Every row comes from one small tree of marks. Brackets hold a mark, then the marks that hang from it, in the order of their numbers. Every link used is in the known rows. Which tree was each row made from?
Known rows:
{k344 k32}: [-2.03 -0.81 -1.92 -2.11  0.72  2.63 -2.78 -1.11  1.05  0.49  0.52 -0.05
  0.34 -1.78  1.82  1.29 -2.95 -2.11 -2.08 -0.34 -2.26 -2.45  0.00]
{k344 {k32 k524}}: [-0.18 -0.58 -0.93 -2.09  2.03  2.46 -2.78 -1.76  0.80  0.28  2.69 -0.33
  0.72 -1.65  2.27  0.27 -2.68 -1.80 -3.33 -0.01 -1.48 -2.10  0.09]
{k524 {k32 {k344 {k898 k949}}} k410}: [-1.28 -0.27 -0.22 -1.59  0.35  0.84  1.18 -0.33 -2.73  1.59 -5.98  0.97
 -0.26 -2.32  4.78  2.32 -1.10 -0.66  0.39  0.76 -0.74 -0.45  2.17]
{k344 k32 {k898 {k524 k410} k949}}: [-0.55  0.71  0.19 -1.08  0.46  3.76 -1.94 -0.60 -0.06  0.53 -1.47  0.44
 -0.96 -2.98  4.96  1.79 -2.52 -1.67  0.45  1.19 -2.91 -0.68  0.36]
{k898 {k344 {k32 {k524 k410}}} k949}: [ 1.85  1.27 -0.33 -0.14  1.14  5.05 -1.66 -1.31 -1.56  0.83 -0.98 -1.08
  0.39 -2.05  2.68  0.62 -2.25 -1.75 -3.01  1.37 -1.20 -2.87  0.45]
{k524 k32 k898}: [-2.98 -1.73 -0.71 -4.67  0.39  2.00  1.17 -0.24  1.17  1.54 -1.00  0.58
  1.24 -1.94  0.65  1.52 -1.13 -0.81 -1.87 -0.28 -3.03 -0.86 -0.69]
{k344 k898}: [-2.22 -1.54  1.03 -2.06  0.51  2.58 -1.03 -0.84  1.86  0.54 -2.70  1.12
  0.74 -2.16  3.10  2.87 -1.12  0.03 -1.79  0.11 -3.31 -1.10 -0.10]
{k410 {k524 {k32 {k344 {k898 k949}}}}}: [-0.50 -0.37 -0.45 -4.33  0.15  1.36  0.36 -0.76 -2.35  0.86 -7.62  0.46
  0.80 -1.48  3.09  2.98 -1.15 -0.68 -0.06  0.39 -0.92 -1.77  1.17]
{k524 k32 k410}: [-2.65 -1.34  0.25  0.03  0.46  2.21  1.82 -0.62 -1.08  1.88 -3.19  1.65
  0.54 -1.60  2.26  1.79 -1.59 -1.40 -1.45  0.06 -0.04 -0.59  1.29]
{k410 {k524 k32 {k898 k344}}}: [-1.98 -1.00 -0.16 -4.56 -0.27  4.25  2.11 -0.49  1.02  1.16 -4.76 -0.21
  1.92 -1.60 -0.54  2.11 -1.22 -0.75 -2.32 -0.09 -2.02 -2.75 -0.81]
{k898 k949}: [-0.90 -0.19 -1.04 -1.32  0.34  2.64 -1.29 -1.12 -0.49  0.87 -2.89  0.47
  0.80 -1.77  1.60  2.52 -1.28 -0.79 -1.30  0.50 -2.74 -1.18 -0.62]
{k410 {k524 {k898 k344 k949}}}: [-0.48  0.26 -1.00 -3.36 -0.24  4.43  0.45 -0.79  1.27  0.54 -5.67 -0.93
  1.50 -2.07 -0.15  2.75 -1.15 -0.36 -1.61  0.70 -3.56 -2.48 -2.27]
{k32 {k524 k410}}: [-0.57 -0.91  0.38  1.51  1.78  1.94  0.39 -1.58  0.87  1.03 -0.02  0.88
  1.05 -1.90  2.52  0.90 -1.42 -0.38 -2.37  0.44 -0.65 -0.08 -0.08]
{k344 {k898 {k524 k32 k410} k949}}: [-1.31 -0.25  1.83 -1.44  0.06  3.53  1.27 -0.39 -1.35  1.52 -3.54  1.57
 -0.20 -2.41  4.14  2.45 -1.29 -0.80  0.36  1.06 -2.08  0.40  1.09]
{k32 k344}: [-2.67 -0.92 -3.18 -1.67  0.46  0.05 -0.93 -1.01  1.08  0.33 -1.20 -0.27
  0.52 -1.90  1.30  2.10 -1.90 -0.53 -0.19 -0.77 -2.52 -1.45  0.11]
{k410 {k524 {k32 k344}}}: [-2.11 -1.27 -1.88 -3.31  0.29  0.89  0.92 -1.01 -1.09  0.76 -5.13  0.40
  1.21 -0.96  1.14  2.29 -1.84 -0.98 -0.35 -0.67 -0.12 -2.08  0.93]
{k344 {k32 k524} k898}: [ 0.21 -0.91  1.00 -3.08  1.98  2.72 -3.00 -1.41  1.13  0.26  1.01 -0.01
  0.43 -2.15  4.52  0.78 -2.15 -1.18 -3.18  0.61 -2.21 -1.92  0.67]
{k524 {k32 k344} k410 {k898 k949}}: [-1.43  0.09 -2.40 -2.73  0.18  0.52  2.06  0.06 -1.52  1.79 -4.27  0.10
  0.07 -2.77  2.65  1.62 -1.25 -0.74  0.91  0.73 -2.04  0.03 -0.01]
{k898 k344 {k524 k410}}: [-2.66 -0.05  0.00  1.39 -0.20  5.09  1.28 -0.96  2.17  0.83  0.09  0.03
  0.36 -2.34  0.32  1.94 -2.12 -0.86 -0.82 -0.15 -2.48 -1.48 -0.18]
{k524 {k32 k344}}: [-2.67 -1.36 -2.09 -3.37  0.46  0.37  0.26 -0.71 -1.11  1.18 -1.74  0.40
  0.78 -1.35  1.44  1.74 -1.71 -1.17 -0.70 -0.84 -1.09 -1.64  1.57]
{k606 k898}: [-3.40 -1.21 -0.84  0.08  0.92  1.71 -0.83  0.86  1.73  0.38 -1.97 -0.17
  0.84 -0.73  1.86  1.60 -1.74 -0.27 -1.69  0.11 -1.36 -1.29 -1.77]

Which tree is each row?
[ 0.54  0.05 -0.20 -0.40  1.65  2.13  0.72 -1.06  0.92  1.13 -0.80  0.24
  0.93 -2.72  2.46  0.87 -0.83 -0.11 -1.62  1.33 -2.64  0.64 -1.67]
{k32 {k524 k410 {k898 k949}}}
[-2.05 -0.34  0.48 -0.86  0.72  3.36 -1.54 -0.61  1.92  0.46  0.20  0.68
 -0.71 -2.89  4.40  1.57 -2.86 -1.63 -0.04  0.24 -2.63 -0.83  0.61]
{k344 k32 {k898 {k524 k410}}}
[-1.40  0.29 -0.47 -0.29  0.23  4.22 -0.88  0.98 -0.23  0.49 -4.08 -1.43
  0.85 -0.87  1.46  1.87 -1.51 -0.36 -2.38  1.03 -1.88 -2.49 -1.69]
{k606 {k898 k344 k949}}
[-0.81 -0.97 -0.05 -0.19  1.89  1.79  1.16 -1.09  2.63  1.08  0.61  0.43
  1.16 -2.70  1.91  0.65 -1.07  0.11 -2.01  0.58 -2.34  0.55 -1.60]
{k32 {k524 k410 k898}}
[-1.03  0.76  0.49 -0.49 -0.55  5.54  1.95 -0.59 -1.90  1.61 -2.45  0.13
  0.18 -1.96  1.08  1.92 -1.71 -1.44 -0.67  0.64 -1.44 -1.43  1.12]
{k898 k344 {k524 k32 k410} k949}
[-1.56  0.52 -1.87 -0.94  0.12  1.57  1.46 -0.65 -2.28  1.32 -2.10  0.55
 -0.34 -2.15  2.34  1.71 -1.92 -1.33  1.93  0.30 -1.20  0.09  1.28]
{k898 {k524 {k32 k344} k410} k949}
[ 1.23  0.33 -0.01 -0.17  1.78  0.50 -0.29 -1.26 -0.99  0.61 -3.23  0.23
  0.08 -2.62  5.17  1.56 -0.94  0.34 -0.37  1.18 -1.41  0.13  0.90]
{k32 {k344 {k898 k949}} {k524 k410}}
[ 1.21 -0.09 -0.45 -2.91  1.79  0.48 -1.51 -1.46 -0.69  0.24 -1.73 -0.25
  0.60 -2.13  4.19  1.61 -0.93  0.35 -1.08  0.75 -2.43 -0.77  0.70]
{k32 {k344 {k898 k949}} k524}
[-0.19 -0.72  0.09 -0.04  1.87  0.17 -0.03 -1.27  0.65  0.54 -1.66  0.43
  0.31 -2.67  4.68  1.36 -1.24  0.38 -0.74  0.48 -1.21 -0.03  1.10]
{k32 {k344 k898} {k524 k410}}
[ 0.92  0.51 -1.17 -1.39  1.73  2.57 -1.41 -1.07  0.43  0.94  0.65 -0.57
  0.33 -2.57  3.25 -0.02 -2.17 -1.46 -1.95  1.22 -2.27 -0.83 -1.02]
{k344 {k32 {k524 k410 {k898 k949}}}}
[-3.03 -1.52  1.66 -3.56  0.34  3.29  0.52 -0.62  0.92  0.91 -0.70  1.40
  0.52 -2.02  2.78  2.27 -1.46 -0.69 -0.78 -0.14 -2.74 -0.56  1.03]
{k344 {k898 {k524 k32}}}
[-1.36 -0.23  0.92 -2.38  0.23  3.41 -0.88 -0.89  0.85  0.47 -1.81  0.78
  0.18 -2.43  3.15  2.86 -1.14 -0.33  0.08  0.67 -3.98 -0.30 -0.23]
{k344 {k898 k524 k949}}
[-0.05  0.06 -0.08 -3.38  0.58  3.24 -3.40 -0.82 -0.48  0.37 -2.81  0.11
 -0.23 -2.27  4.61  2.08 -2.04 -1.50 -1.62  1.05 -3.22 -2.13  0.38]
{k344 k32 {k898 k949}}
[-0.40  1.09 -1.45 -1.15 -0.07  4.60 -0.38 -0.31  0.72  1.13 -2.56 -1.11
 -0.02 -3.15  1.87  1.29 -2.12 -1.40 -1.41  1.26 -3.50 -2.08 -1.36]
{k524 k410 {k898 {k344 k32} k949}}
[ 0.98  0.15 -0.07 -3.04  1.20  4.11 -0.16 -1.17  1.34  0.78  0.19 -1.09
  1.64 -2.28  0.59  0.92 -0.76 -0.01 -3.31  1.00 -3.87 -1.56 -1.68]
{k32 {k524 {k898 k344 k949}}}
[-2.37  0.18  0.00  0.60  0.54  2.73  1.20  1.22 -1.56  1.18 -2.92  0.24
 -0.02 -1.08  2.87  1.24 -1.91 -0.91  0.38  1.02 -0.24  0.32 -0.66]
{k606 {k898 {k524 k32 k410} k949}}
[-2.52 -0.79  0.16 -1.78 -0.24  3.99  2.87  0.07  0.69  1.90 -2.85  0.20
  0.95 -2.53  0.76  1.36 -1.32 -0.75 -2.14  0.36 -2.09 -1.41 -0.05]
{k524 k32 k410 {k898 k344}}
[-0.64 -0.07 -0.32 -4.89 -0.46  4.50  1.68 -0.43 -0.73  1.31 -6.05 -0.40
  1.60 -1.54  0.00  2.36 -1.00 -0.80 -1.85  0.78 -2.45 -2.49 -0.87]
{k410 {k524 k32 {k898 k344 k949}}}
[-1.64  0.13 -2.19 -3.58  0.21  1.65  0.28 -0.76 -2.04  0.97 -0.75  0.00
  0.18 -1.79  1.32  1.88 -1.80 -1.47  1.17 -0.18 -2.14 -0.72  0.99]
{k898 {k524 {k32 k344}} k949}
[-0.45 -0.48 -1.80  0.99  1.84 -0.10  0.24 -1.52  0.43  0.68 -0.15  0.04
  0.53 -2.18  2.75  0.81 -1.70 -0.20 -0.84  0.03 -0.63 -0.16  0.62]
{k32 k344 {k524 k410}}
[-1.11  0.47  0.04 -3.07 -0.44  5.64  0.77 -0.81 -1.66  1.25 -1.06 -0.34
  0.70 -1.63  0.03  2.00 -1.54 -1.45 -1.29  0.29 -2.47 -2.30  0.80]
{k898 k344 {k524 k32} k949}
[ 0.70  0.46 -2.41 -1.03  1.72  0.03  0.48 -1.02  0.37  0.80 -1.03 -0.62
  0.41 -2.92  2.70  0.67 -1.06  0.08 -0.03  0.99 -2.58  0.47 -0.96]
{k32 k344 {k524 k410 {k898 k949}}}
[-0.40 -0.46  0.37 -0.09  1.33  3.67  1.42 -0.93  2.59  1.12  0.38 -0.41
  1.39 -2.65  1.05  0.65 -1.10  0.09 -3.04  0.63 -2.60 -0.90 -1.28]
{k32 {k524 k410 {k898 k344}}}
[-2.93 -0.75  0.25 -2.69 -0.29  5.19  1.26 -0.77  0.46  1.15  0.80 -0.03
  0.98 -1.50 -0.60  1.74 -2.05 -1.41 -1.76 -0.71 -2.18 -2.43  0.90]
{k898 k344 {k524 k32}}
[-0.91 -0.19 -0.24 -0.85  1.59  4.00 -2.17  0.57  1.00  0.03  0.67 -2.02
  0.84 -0.72  1.95 -0.16 -2.74 -1.05 -3.97  0.56 -0.66 -3.39 -1.07]
{k606 {k898 {k344 {k32 k524}}}}
[-4.05 -0.63 -1.57  0.30  0.74  0.82  1.47  1.25 -0.13  0.84 -1.35 -0.11
 -0.13 -1.32  2.51  0.88 -2.53 -0.81  1.15 -0.15  0.09 -0.13 -0.09]
{k606 {k898 {k524 {k32 k344} k410}}}
[ 0.94  0.17 -1.63 -3.87  1.74  2.59 -2.63 -1.28  0.85  0.54  1.89 -0.93
  0.74 -2.32  2.32  0.06 -2.01 -1.52 -2.58  0.95 -3.20 -1.54 -1.31]
{k344 {k32 {k524 {k898 k949}}}}
[-0.87 -0.28 -2.43 -5.38  0.07  1.01  1.16 -0.50 -1.11  1.07 -6.02 -0.28
  1.08 -1.90  1.09  2.23 -1.23 -0.73  0.33  0.22 -2.06 -1.30 -0.59]
{k410 {k524 {k32 k344} {k898 k949}}}
[ 1.07  0.57  0.12 -0.46  1.23  4.00  1.12 -0.90  0.92  1.26 -1.22 -0.61
  1.15 -2.78  1.56  0.83 -0.89 -0.03 -2.64  1.41 -2.74 -0.74 -1.38]
{k32 {k524 k410 {k898 k344 k949}}}
[-1.50  0.50 -0.70  1.09  0.30  3.18  0.44 -0.98  0.13  0.99 -1.44  0.88
 -0.01 -2.45  2.04  2.22 -1.85 -1.03  0.89  0.63 -2.43  0.33 -0.58]
{k898 {k524 k410} k949}
[-0.34 -0.34 -1.04 -1.24  1.77  2.26 -1.10 -1.13  1.91  0.74  2.00 -0.33
  0.53 -2.57  2.77 -0.24 -2.49 -1.41 -2.27  0.55 -2.05 -0.81 -0.97]
{k344 {k32 {k524 k410 k898}}}
